Each row was made from one small tree. The marks that hang from a mark follow it in brackets, in alphabetical order. Every link used is in the known rows. Write each row's tree.
Known rows
gazatu(rurep(zimi)): [-14.4   9.0 -12.7  -5.6  10.9 -35.8  -1.6 -11.3  -5.5 -15.1  14.2 -22.3
 -10.0  10.5 -14.2 -12.0   6.1   0.1  -8.2  -7.8  16.2]
dizari(gazatu): [ -3.4   7.7   9.8  -0.8  -1.2 -17.9  -2.2 -11.0  -7.1  10.8   7.6   5.4
   5.1  17.0   0.4  -7.0 -15.9   1.1  -7.3  -4.3   5.6]
gazatu(rurep(bepon(dizari) zimi)): [ -4.2  17.9 -23.8  11.5   3.3 -43.5 -23.1 -11.1   6.1  -5.8  13.6 -19.0
 -20.0   4.3 -12.2 -33.6   0.7 -14.6 -11.2  -7.4   1.2]
rurep(bepon zimi): [ -9.4  15.9  -6.6  12.6  -3.3 -17.3 -24.3   0.9  -2.4   4.6  19.0 -16.3
 -14.1   9.7   1.1 -20.9  -1.3  -6.4 -17.7 -18.9  -2.9]
teba(rurep(bepon zimi(kopuva))): [ -3.9  11.8 -15.1  11.2  -0.5 -13.1 -18.2 -31.3  16.1  -4.9   5.6 -39.8
 -13.1  17.4 -17.9 -23.4 -10.8 -12.7 -16.2 -19.2   4.0]
gomi(dobas): [ -8.9   9.9   7.0   1.3   3.2  -7.7  -7.2  -3.4 -11.2   3.7  21.5  15.4
   4.7  10.0   1.0   3.6  -6.4  21.1  -4.0   2.2  18.3]
zimi(dizari gomi): [-17.9 -14.0   1.3  10.0  -5.6 -34.9  -6.8   0.1 -31.5 -22.7   6.7  -1.8
   4.6  13.1   1.4 -34.2  -5.9   5.6  -1.8 -21.0  38.0]
dizari(gazatu(rurep(bepon zimi(gomi)))): [-14.8  15.9   2.5   5.7  -4.2 -52.3 -10.7 -16.7  -5.1   3.3  -2.9 -20.4
  -0.7  12.6 -21.5 -19.4 -20.6  -9.7 -19.0 -25.6  11.4]
zimi(dizari gomi(dobas) kopuva): [-14.1  -4.9   1.7   7.6  -5.6 -27.1 -13.2  -4.6 -32.9 -26.7   3.7   5.5
   8.0  21.1 -24.0 -31.0 -25.0  14.2  -8.1 -29.8  44.8]
gazatu(rurep(bepon(dizari))): [  8.3  13.4 -18.9  11.2  -0.2 -34.8 -21.0 -10.8  10.8   1.9   8.2  -7.5
 -13.1   2.4  -1.7 -29.7   1.9 -10.8  -2.1   6.6   9.1]
teba(rurep): [ -6.4  -1.7  -4.7   3.2   6.4 -12.1   2.2 -28.5   8.2  -2.3  11.9 -19.7
  -1.6  10.6   4.1  -5.9   0.2   1.9   2.0   5.0  16.0]
bepon(rurep(zimi(gomi kopuva))): [ -9.0  14.1 -21.5  15.6 -10.6 -13.8 -22.5  -2.1 -26.1 -27.6   7.6 -13.9
 -13.4   6.6 -21.6 -47.9 -24.8  -0.4 -20.9 -34.1   8.8]
teba(rurep(bepon zimi(gomi))): [-20.5   5.3  -8.5  17.8  -2.9 -29.2 -14.5 -27.3   3.5  -2.7   8.1 -37.0
  -6.9   7.5  -6.9 -23.6  -9.5  -8.1 -14.2 -23.9  11.9]
rurep(bepon zimi(gomi kopuva(migerip))): [ -5.8   7.7 -24.2  17.5 -13.0 -33.0 -19.9 -11.5  -8.1  -7.8   1.3 -29.8
 -18.6  16.7 -13.2 -44.6 -10.0 -12.7 -15.2 -43.5  12.1]
bepon(dizari(gazatu) rurep(zimi(gomi))): [-10.7  20.1 -22.3  23.0 -11.1 -36.9 -22.6 -10.1 -24.6 -12.8  10.7   3.2
 -11.1  -0.5 -14.7 -55.9 -36.4  -8.6 -25.0 -22.4 -11.4]
zimi(dizari kopuva): [  0.7  -4.8  -6.5   2.5  -2.0 -15.3 -11.5  -2.7 -17.1 -24.2   5.0  -6.7
  -4.2  25.2 -10.2 -33.5  -8.5  -0.2  -5.0 -16.1  29.2]
gazatu(rurep(bepon zimi(kopuva))): [ -0.7  18.0 -16.0   2.7   0.7 -28.7 -20.7 -13.0   6.8 -10.5   3.7 -29.3
 -16.0  16.6 -26.2 -24.7  -4.7 -11.9 -14.8 -19.0  12.2]
dizari(gazatu(rurep(bepon zimi))): [ -7.3  21.8   2.1   1.2  -0.3 -43.7  -9.3 -17.8   5.0   6.5   1.6 -21.9
  -4.3  15.2 -15.1 -12.0 -11.7 -10.9 -19.2 -13.0   0.6]
gazatu(rurep): [ -1.2   3.9  -5.1  -5.7   7.4 -27.9   0.8 -10.4  -1.2  -8.9   8.1 -10.6
  -4.3   9.4  -5.1  -6.5   7.1   3.2   3.4   5.4  24.4]
bepon(dizari rurep): [  9.6  15.5 -25.8  20.7  -7.3 -10.3 -23.3  -1.2  -9.8 -11.6  18.5  12.6
 -16.9  -4.5   7.7 -47.9 -11.0  -1.0  -7.3   6.7  -7.5]
zimi(dizari): [ -8.2  -5.4   1.8   4.8   0.9 -24.4  -5.6   1.1 -18.0 -17.1  14.8  -1.3
  -0.7  16.7   8.7 -23.8   3.4   6.1  -1.8  -5.7  24.9]
gazatu(rurep(zimi(gomi kopuva))): [-17.1   3.4 -18.8  -2.5   4.9 -37.9  -7.0 -14.9 -14.4 -25.9   2.0 -26.5
  -9.0  14.6 -35.6 -28.7 -14.3  -3.7 -11.1 -28.4  30.1]

Which tree is each row?
[  3.6  16.2   8.3   1.0  -3.7 -37.0  -7.5 -17.9   8.6  13.5  -2.8 -10.7
   1.5  14.4  -6.6  -8.4  -9.7  -7.3  -8.2  -2.6   8.7]  dizari(gazatu(rurep(bepon)))
[-10.1  16.6  -3.8  12.8  -8.7 -33.0 -12.8  -4.4 -23.5 -23.2  10.5 -10.0
  -6.6  11.5  -3.7 -37.0 -15.3   0.3 -25.0 -19.8  -1.4]  bepon(rurep(zimi(dizari(gazatu))))
[-23.1  -6.0   8.8   9.7  -3.9 -36.0  -7.1  -0.6 -33.3 -19.6  12.2   8.6
  10.6  12.1  -4.5 -21.6 -12.9  19.4  -5.0 -21.0  41.7]  zimi(dizari gomi(dobas))
[-12.8  19.0 -15.4  14.7 -10.0 -14.0 -23.0  -3.7 -27.6 -25.5  11.5  -1.8
  -8.1   6.5 -26.7 -37.9 -28.9  11.4 -24.6 -32.1  12.1]  bepon(rurep(zimi(gomi(dobas) kopuva)))
[ -2.4  26.3 -22.5  17.5  -6.7 -26.4 -22.2 -10.1 -12.9  -9.3  16.3   2.4
 -14.3   2.3  -8.2 -48.8 -27.3  -9.6 -25.4  -8.9 -21.3]  bepon(dizari(gazatu) rurep(zimi))
[-24.4  16.1   1.4  17.7  -7.2 -27.7 -25.7  -0.6 -16.3   2.9  16.6  -6.4
  -3.0   6.6 -11.9 -19.9 -16.3   6.3 -19.8 -31.4  12.8]  rurep(bepon zimi(gomi(dobas)))
[  9.7  20.6 -16.0  18.1 -11.1 -19.6 -19.5 -11.0  -9.2  -1.6  10.0  14.4
  -8.5   1.5   1.8 -43.5 -26.0  -5.2 -12.9   2.6 -14.5]  bepon(dizari(gazatu) rurep)
[ -9.4  12.3 -30.6  24.0  -9.6 -25.5 -38.9  -4.5 -10.4  -7.8   9.7 -11.5
 -19.3  10.0 -24.5 -59.2 -28.9 -18.1 -20.1 -37.0   2.9]  rurep(bepon(dizari) zimi(gomi kopuva))
[-18.7  10.8  -4.5  17.6 -13.2 -42.5 -12.6  -4.5 -34.3 -27.9   5.0 -10.4
  -2.8   8.5 -10.2 -44.7 -23.4   0.7 -25.7 -33.0   8.5]  bepon(rurep(zimi(dizari(gazatu) gomi)))
[-17.3   2.6  -9.6  -3.3   9.5 -49.7  -0.5  -9.5 -13.5 -28.9  12.0 -25.3
  -9.4  14.3 -12.0 -21.9   7.6  -0.6  -9.7 -11.4  26.1]  gazatu(rurep(zimi(dizari)))
[-21.6   8.9  -0.2  -3.3   3.7 -52.0   1.1 -20.3 -14.1  -7.3   0.0 -16.8
   2.5  14.4 -25.2 -14.7 -19.7  -3.9 -14.5 -22.9  18.1]  dizari(gazatu(rurep(zimi(gomi))))
[-16.8  11.2  -9.4   9.4  -1.4 -45.9 -15.9  -8.8  -6.8  -8.4   4.4 -28.1
  -9.6   5.3 -16.9 -25.3  -2.6  -7.5 -13.1 -23.6  19.8]  gazatu(rurep(bepon zimi(gomi)))
[  9.3  -3.7  -8.6   0.3  -7.7 -37.2   4.7 -21.0  -9.9 -15.9  -7.6 -15.8
  -3.7  33.4  -4.0 -34.1 -10.0  -6.4  -5.7 -20.9  21.0]  zimi(dizari(gazatu) kopuva(migerip))
[-10.1  10.9 -15.8   7.7  -3.3 -38.9 -21.0 -12.4  -4.4 -15.0  -2.0 -30.2
 -11.7  12.8 -32.5 -34.8 -13.2 -11.1 -15.5 -32.2  24.0]  gazatu(rurep(bepon zimi(gomi kopuva)))
[  7.6  16.7  -6.6  18.3 -10.1 -24.3 -26.8  -8.6   6.3  20.5   9.7   8.2
  -6.6   9.6   3.9 -32.0 -19.3 -13.3 -11.2  -1.5  -8.9]  rurep(bepon(dizari(gazatu)))
[-34.9   5.9  10.6   7.0  -1.9 -49.5  -5.7  -9.1 -34.2 -17.0  11.6  -1.6
   9.8  18.5 -18.3 -21.7 -27.3  11.1 -22.0 -35.4  24.0]  rurep(zimi(dizari(gazatu) gomi(dobas)))
[ -9.9  10.4  -7.4   6.6   1.7 -50.5 -14.4  -8.0  -2.7 -18.6   7.2 -30.0
 -11.7  12.9  -8.9 -26.7  10.1  -7.4 -13.4 -14.9  18.5]  gazatu(rurep(bepon zimi(dizari)))
[ 10.9  -1.5 -11.5  -5.4  -4.0 -55.8  10.2 -28.7  -3.8 -23.4 -14.1 -24.7
  -4.0  32.1 -13.8 -31.2  -4.3  -8.5  -2.8 -16.0  28.7]  zimi(dizari(gazatu(rurep)) kopuva(migerip))
[-20.9  -1.9  -8.8   5.3   8.8 -32.6   0.4 -27.7  -4.4 -23.7  14.5 -35.1
  -7.0  16.7  -2.9 -19.0   2.3  -2.0 -11.0 -11.0  17.2]  teba(rurep(zimi(dizari)))
[  1.7  10.0 -13.4   1.9   4.5 -40.1  -6.5 -20.7   1.4   2.1   6.8   4.4
  -3.9   9.0 -11.2 -23.6 -16.5  -9.9  -4.0   6.9   4.9]  bepon(dizari(gazatu(rurep)))
[  2.0  18.8 -31.0   9.5   1.3 -35.2 -28.3 -13.8   8.3 -11.6   6.9 -21.5
 -22.9  11.7 -27.6 -42.7 -10.2 -19.2 -14.8 -14.0   4.3]  gazatu(rurep(bepon(dizari) zimi(kopuva)))
[ -3.9  11.3 -14.0   4.7  -0.3 -44.5 -20.6 -11.1  -0.7 -24.4   1.6 -34.1
 -14.3  20.3 -25.2 -34.1  -1.0 -11.6 -16.6 -23.5  20.8]  gazatu(rurep(bepon zimi(dizari kopuva)))
[-15.9   9.8 -18.2   6.5   3.8 -54.8  -8.7 -19.8 -12.1  -8.3   7.0  -5.7
  -5.4   8.3 -22.9 -36.2 -26.2 -12.2 -13.6 -14.9   8.4]  bepon(dizari(gazatu(rurep(zimi(gomi)))))
[-22.2  -0.5  18.5   7.1  -7.3 -44.6  -3.2  -9.6 -32.0  -9.5   3.8  11.3
  19.5  18.9  -9.8 -16.8 -27.6  16.8 -10.9 -22.7  34.5]  zimi(dizari(gazatu) gomi(dobas))
[ -9.4  -6.5   0.1   0.1  -6.2 -52.9  -2.3 -18.8 -21.6 -27.9 -15.4 -14.5
   8.5  26.4 -32.9 -36.4 -29.0  -5.3  -9.4 -30.2  44.0]  zimi(dizari(gazatu(rurep)) gomi kopuva)
[-13.8   0.3  11.0   4.9  -8.8 -34.5  -9.5 -13.0 -30.7 -17.2  -4.2   8.7
  15.9  26.6 -29.1 -26.7 -41.3   9.6 -14.6 -33.7  37.9]  zimi(dizari(gazatu) gomi(dobas) kopuva)
[-13.5  14.2   0.6  -7.4   6.2 -41.6   3.1 -20.5  -3.6  -3.2   4.2 -16.9
  -1.0  17.1 -18.8  -7.4 -11.6  -5.2 -15.1 -11.2   8.4]  dizari(gazatu(rurep(zimi)))
